What can hang from each mark:
k544: k943
k652: k60
k770: k504
k943: k504 k544
k661: k652
k504: k661 k770 k943
k649: k504 k652
k60: k346
k520: k346

Each row was made from one small tree. Brackets hold a mark, then the marks that hang from it, in the order of their numbers. Every link used is in the known rows. Write each row's tree.
Known rows:
{k504 k661 k770 k943}: [ 6.70  2.04  2.35  5.85  5.24  2.33 -0.93  3.65  1.17 -0.03 -2.42  0.66
  1.17  2.85  0.59  5.34 -0.07  2.18 -2.10  1.85  3.44 -0.99  2.85 -2.72
  1.70 -1.95  2.50  2.52  2.35 -3.50  0.60]
{k943 {k504 {k661 k652} k770} k544}: [-0.05  2.13 -0.74  3.22 -0.37  3.94  2.02  1.99  6.80 -1.86 -2.17  3.42
 -1.79  1.95 -0.61  5.41  1.52  0.90 -3.40 -4.50  2.61 -2.22  3.75  2.89
 -2.80 -1.82  1.12 -3.52  0.18 -1.30  0.27]
{k544 k943}: [ 1.15  0.62 -1.05 -0.37 -1.02 -3.16  0.11  0.57  0.37  0.57  3.52 -1.20
 -2.86 -0.71 -1.20  1.44 -0.50  2.11  2.17 -0.33  4.15 -0.84 -0.11 -0.97
 -3.32 -1.08  1.54  0.00 -0.56 -0.77  0.53]
{k544 {k943 {k504 {k661 k652}}}}: [ 1.20  1.08 -2.12 -0.73 -0.36 -1.72  1.42  0.59  2.41 -0.19  2.85 -0.91
 -3.74 -0.58 -1.03  3.57 -0.94  2.69  0.24 -2.12  5.02 -1.84  0.42 -0.12
 -3.99 -1.70  1.34 -1.97 -0.42 -1.80  0.23]
{k504 {k661 k652} k770 {k943 k544}}: [ 5.21  0.91  2.06  5.97  4.49  3.28 -0.27  4.73  4.66 -0.85 -3.72  1.73
 -0.93  3.34  0.29  6.05  0.17  0.68 -3.06 -1.01  2.04 -1.77  3.96 -1.56
  0.24 -2.58  2.89  0.22  2.57 -2.51 -0.19]
{k544 {k943 {k504 k770}}}: [ 0.25  1.92 -2.67  0.37  1.19 -1.91  1.72  0.60  1.67 -0.33  2.81 -0.54
 -2.15 -1.09 -1.77  3.08  0.90  2.39  0.60 -1.68  4.44 -1.33  1.90  0.09
 -1.66 -1.69  1.06 -2.23 -0.62 -1.90  1.44]
{k649 {k504 k661 k770 {k943 k544}} {k652 {k60 k346}}}: [ 1.85  2.27  1.93  9.08 -2.30  4.25 -0.53  2.07  3.20 -4.38 -4.19  2.16
  2.98 -0.88 -1.47  4.58 -0.90  0.13  0.51 -7.08 -4.08 -0.22  6.19 -1.55
  0.97 -3.72  4.52  3.00  3.62 -3.40 -2.99]
{k544 {k943 {k504 {k661 {k652 k60}} k770}}}: [ 1.39  1.22 -2.08  1.26  0.03 -1.05  1.79  0.83  2.36 -0.24  2.71 -0.31
 -2.50 -0.89 -2.19  4.59  0.39  2.56 -0.29 -2.31  4.06 -2.19  1.84 -0.81
 -1.86 -2.37  1.08 -2.50  0.97 -3.26  0.50]
{k652 {k60 k346}}: [ 1.10  0.84 -0.23  2.61 -5.26  2.11 -1.40 -0.86 -0.11  0.11  1.31  3.11
  0.72 -0.29 -1.81 -1.81 -0.06  1.44 -0.28  0.78 -1.47 -1.90 -0.17 -1.31
  0.06 -1.25 -0.83  1.36  1.42 -0.58 -2.52]
{k943 {k504 {k661 {k652 k60}} k770} k544}: [ 0.15  1.94 -0.66  3.69 -1.32  4.14  1.92  1.53  6.89 -1.67 -1.72  4.06
 -1.71  1.23 -0.91  5.69  1.72  0.92 -3.61 -4.73  1.62 -2.75  3.66  2.56
 -2.20 -1.59  0.70 -3.61  1.05 -2.03  0.11]
{k770 {k504 k661}}: [ 3.85  0.93 -0.03  1.25 -3.52  0.63 -0.23 -1.01  0.91 -0.86  0.31  1.14
  0.78  1.73 -0.14  1.47 -2.00  2.87 -2.58  1.33  1.89 -2.29 -2.07 -2.25
 -1.30  1.37  1.00  0.90 -0.24 -3.42 -0.89]
{k520 k346}: [ 2.33  1.33  1.12  1.27 -1.14 -0.07 -0.23  0.58  0.30  0.71  0.58  0.24
 -2.93  1.74  0.44 -1.91 -0.31  2.62 -2.08 -2.30  0.91 -0.89 -2.54 -0.32
 -1.43 -1.77  2.73  1.01 -2.55 -0.58  1.19]
{k770 {k504 k661 {k943 k544}}}: [ 5.17  1.35  0.68  2.76 -0.49  1.49 -0.90  0.77  2.55 -0.41 -1.26  1.94
 -0.35  1.86  1.15  2.23 -2.76  1.83 -3.02  0.89  0.75 -2.43 -0.26 -2.86
 -0.65  1.51  1.28  0.93  0.16 -3.08 -0.08]
{k649 k652}: [-0.21  0.92 -0.90  0.19 -4.39  0.96  0.67  0.90  1.03 -2.36  0.03  0.68
  0.01 -0.66 -1.59  1.83 -0.47  1.31  1.94 -4.06 -1.68 -0.31  0.24  1.09
 -1.36 -1.87  3.27  2.92  0.57 -0.27 -1.08]
{k649 {k504 k661 k770} {k652 {k60 k346}}}: [ 0.70  1.80  1.19  7.39 -5.39  3.19  0.22  0.38  1.51 -4.94 -2.58  1.53
  4.13 -0.97 -2.79  3.65  0.01  0.96  0.93 -6.59 -2.86  0.08  4.51 -0.89
  0.39 -3.96  4.36  2.93  3.13 -3.76 -3.83]
{k649 {k504 k661 k770} {k652 k60}}: [ 1.05  1.40  1.66  7.16 -5.74  2.61  1.09  0.53  2.17 -4.51 -1.80  1.18
  2.86 -1.24 -2.72  5.66  0.48  1.41  1.36 -7.77 -2.62 -0.46  3.62 -0.82
  0.73 -3.09  4.92  3.07  3.99 -4.87 -2.44]
{k943 {k504 k661 k770} k544}: [ 0.29  3.05 -0.38  3.76 -0.07  3.69  1.29  1.65  5.79 -1.67 -1.99  3.78
 -0.93  1.81 -0.22  5.15  1.46  1.13 -3.18 -3.40  3.17 -1.60  4.08  2.74
 -3.16 -1.10  0.96 -2.93 -0.44 -1.39  1.02]

Write each row's tree:
[ 1.20  1.34 -2.06  0.54  1.11 -1.46  1.81  1.20  2.36 -0.51  2.13 -0.72
 -2.53 -0.30 -1.61  4.33  0.35  2.57 -0.21 -1.96  5.16 -1.77  1.90 -0.37
 -2.64 -2.53  1.61 -2.37  0.03 -2.65  0.60]	{k544 {k943 {k504 {k661 k652} k770}}}
[-1.46  3.02 -1.45  2.89 -0.26  2.89  1.85  1.10  5.91 -1.52 -1.34  3.58
 -1.21  0.95 -0.63  3.45  2.33  0.66 -2.08 -4.02  1.59 -1.64  3.99  3.55
 -1.65 -0.89  0.24 -3.31 -0.64 -0.18  1.56]	{k943 {k504 k770} k544}
[-0.15  2.24 -1.02  3.93 -0.99  4.57  1.29  1.57  6.28 -1.86 -2.08  4.27
 -0.86  1.56 -0.94  4.31  1.39  0.66 -3.72 -4.00  1.44 -2.41  4.34  2.25
 -2.46 -2.28  0.34 -3.52  0.50 -1.24 -0.79]	{k943 {k504 {k661 {k652 {k60 k346}}} k770} k544}
[ 1.61  0.54  2.10  4.18 -4.71  0.76  0.71 -0.18  2.96 -2.50 -1.06 -0.30
 -0.35  2.01 -0.28  3.00 -0.65  2.09  1.15 -3.92  1.89 -0.32 -0.11  0.15
 -2.26 -1.77  3.43  2.17  1.45 -1.84 -2.63]	{k649 {k504 {k661 k652}}}
[ 0.29  2.75 -0.32  1.82 -2.05  3.27  0.73  0.84  5.77 -1.05 -1.07  3.54
 -2.77  1.33  0.63  3.91 -0.08  1.37 -2.33 -3.57  2.73 -1.79  1.91  3.06
 -4.89 -0.22  0.60 -2.37 -0.97 -0.07  0.36]	{k943 {k504 k661} k544}
[ 3.78  0.92  2.55  7.49 -0.15  2.04  0.52  1.43  3.19 -2.14 -2.49  0.18
  0.95  1.84 -0.63  4.90  0.20  1.67  0.06 -3.43  0.49 -1.00  2.66 -1.82
  1.93 -2.47  3.56  2.25  3.64 -3.90 -1.62]	{k649 {k504 {k661 {k652 k60}} k770 k943}}
[ 5.69  2.27  2.92  6.64  4.93  3.19 -1.24  4.45  3.38 -0.48 -3.35  2.28
  0.11  2.99  0.90  5.70 -0.02  0.87 -2.70  0.15  2.92 -1.15  4.39 -1.85
 -0.07 -1.75  2.61  1.11  1.83 -2.58  0.82]	{k504 k661 k770 {k943 k544}}
[ 3.72 -0.14  1.35  4.62 -1.29  2.34  0.72  1.89  2.32 -1.19 -0.66  1.67
  0.66  2.38 -2.08  5.17  1.56  2.14 -2.69 -0.87  2.40 -2.35  1.37 -1.49
  0.39 -2.72  2.10  0.40  3.33 -4.26 -1.48]	{k504 {k661 {k652 k60}} k770}
[ 5.40  0.22 -0.10  1.77 -0.50  1.07 -0.10  0.40  2.02 -0.44 -0.83  0.58
 -0.33  1.99  0.57  2.11 -2.96  2.48 -2.96  1.12  0.52 -3.00 -1.59 -3.19
  0.62  0.87  1.39  1.06  1.28 -3.68 -0.97]	{k770 {k504 {k661 k652} k943}}
[ 1.10  1.42 -2.44  1.32  0.50 -0.63  1.26  0.83  1.89 -0.59  2.29  0.03
 -1.68 -0.85 -2.12  3.05  0.06  2.30 -0.68 -1.54  3.92 -2.01  2.31 -1.02
 -2.20 -2.95  0.81 -2.33  0.37 -2.71 -0.40]	{k544 {k943 {k504 {k661 {k652 {k60 k346}}} k770}}}
[ 5.98  1.16  0.37  2.23 -0.15  0.85 -0.88  0.13  1.09 -0.24 -0.59  0.80
  0.33  1.72  0.93  1.81 -2.94  2.63 -2.55  2.02  1.09 -2.43 -1.34 -3.46
  0.43  1.52  1.14  1.60  0.49 -3.63 -0.23]	{k770 {k504 k661 k943}}
[ 5.06  0.20  0.31  2.86 -1.84  2.09 -0.38  0.53  3.60 -0.38 -1.04  2.17
 -1.28  1.35  0.40  2.56 -2.60  1.65 -3.42 -0.27 -0.94 -3.57 -0.56 -3.12
  0.17  1.07  0.96  0.13  1.74 -3.79 -0.86]	{k770 {k504 {k661 {k652 k60}} {k943 k544}}}
[ 1.79  1.89  1.70  7.16 -4.36  3.84 -0.99  1.21  3.23 -3.84 -3.43  1.98
  1.30 -1.29 -0.70  3.32 -2.49  0.16  1.35 -7.11 -4.54 -0.33  4.32 -1.22
 -0.69 -2.92  4.14  3.47  3.07 -2.08 -3.63]	{k649 {k504 k661 {k943 k544}} {k652 {k60 k346}}}
[ 2.78  1.42  2.50  8.14 -0.21  3.07 -0.37  1.95  4.25 -2.64 -3.75  1.33
  1.19  2.08 -0.16  3.70 -0.06  0.53 -0.63 -3.82 -0.01 -0.69  4.37 -1.34
  0.57 -2.82  3.05  1.29  2.70 -2.55 -2.20]	{k649 {k504 {k661 {k652 {k60 k346}}} k770 {k943 k544}}}
[ 1.38  0.43  1.74  4.84 -5.18  1.55 -0.02 -0.53  2.39 -2.44 -1.18  0.46
  0.61  1.72 -0.58  1.87 -0.76  1.85  0.70 -3.49  0.65 -0.59  0.44 -0.47
 -1.73 -2.23  2.68  1.89  1.66 -1.86 -3.66]	{k649 {k504 {k661 {k652 {k60 k346}}}}}
[ 3.39  1.28 -0.41  1.98 -0.75  0.97 -0.52  0.15  2.58 -0.17 -0.82  1.86
 -0.46  1.04  0.70  0.37 -1.98  1.35 -2.03  0.40 -0.98 -2.43 -0.36 -1.98
  0.76  1.84  0.61  0.41 -0.02 -1.99  0.48]	{k770 {k504 {k943 k544}}}
[ 5.37  0.41 -0.24  2.39 -1.25  1.97 -0.91 -0.08  1.63 -0.53 -0.96  1.39
  0.42  1.53  0.03  0.64 -3.21  2.29 -3.36  1.57 -0.78 -3.27 -1.11 -3.85
  1.07  0.35  0.71  0.98  1.42 -3.62 -1.96]	{k770 {k504 {k661 {k652 {k60 k346}}} k943}}
[-0.15  1.70 -0.86  1.29 -2.41  3.30  1.44  1.03  6.79 -1.26 -1.33  3.35
 -3.47  1.55  0.33  4.19 -0.13  1.07 -2.55 -4.60  2.16 -2.21  1.78  3.33
 -4.76 -0.90  0.80 -3.01 -0.45 -0.02 -0.26]	{k943 {k504 {k661 k652}} k544}
[ 3.06  0.91  2.83  7.92 -0.49  2.66  0.37  1.96  4.72 -2.23 -3.17  1.30
  0.28  1.80 -0.32  5.20  0.35  0.84 -0.27 -4.53  0.24 -0.97  3.67 -1.14
  0.94 -2.18  3.40  1.26  3.19 -3.13 -1.29]	{k649 {k504 {k661 {k652 k60}} k770 {k943 k544}}}
[ 3.54 -0.01 -0.32  0.66 -3.87  0.66  0.35 -0.64  1.85 -1.16  0.13  0.77
 -0.07  2.00 -0.42  1.54 -1.80  2.66 -2.89  0.41  1.31 -2.81 -2.39 -2.05
 -1.11  0.81  1.22  0.27  0.24 -3.48 -1.69]	{k770 {k504 {k661 k652}}}
[ 5.52  1.65  2.76  4.00  1.95  2.61 -2.09  3.14  3.36  0.54 -2.31  2.07
 -2.39  2.37  1.96  4.19 -2.28  1.25 -1.33  0.08  2.37 -1.20  1.50 -1.38
 -2.51 -0.41  2.00  1.96  1.10 -0.87  0.06]	{k504 k661 {k943 k544}}
[ 4.97  0.40  2.06  3.23  1.46  2.68 -0.95  3.42  4.71  0.17 -2.32  1.60
 -3.47  2.95  1.53  4.47 -2.13  0.90 -1.81 -1.20  1.51 -2.07  1.06 -1.15
 -2.23 -1.24  2.37  1.27  1.87 -0.81 -0.89]	{k504 {k661 k652} {k943 k544}}
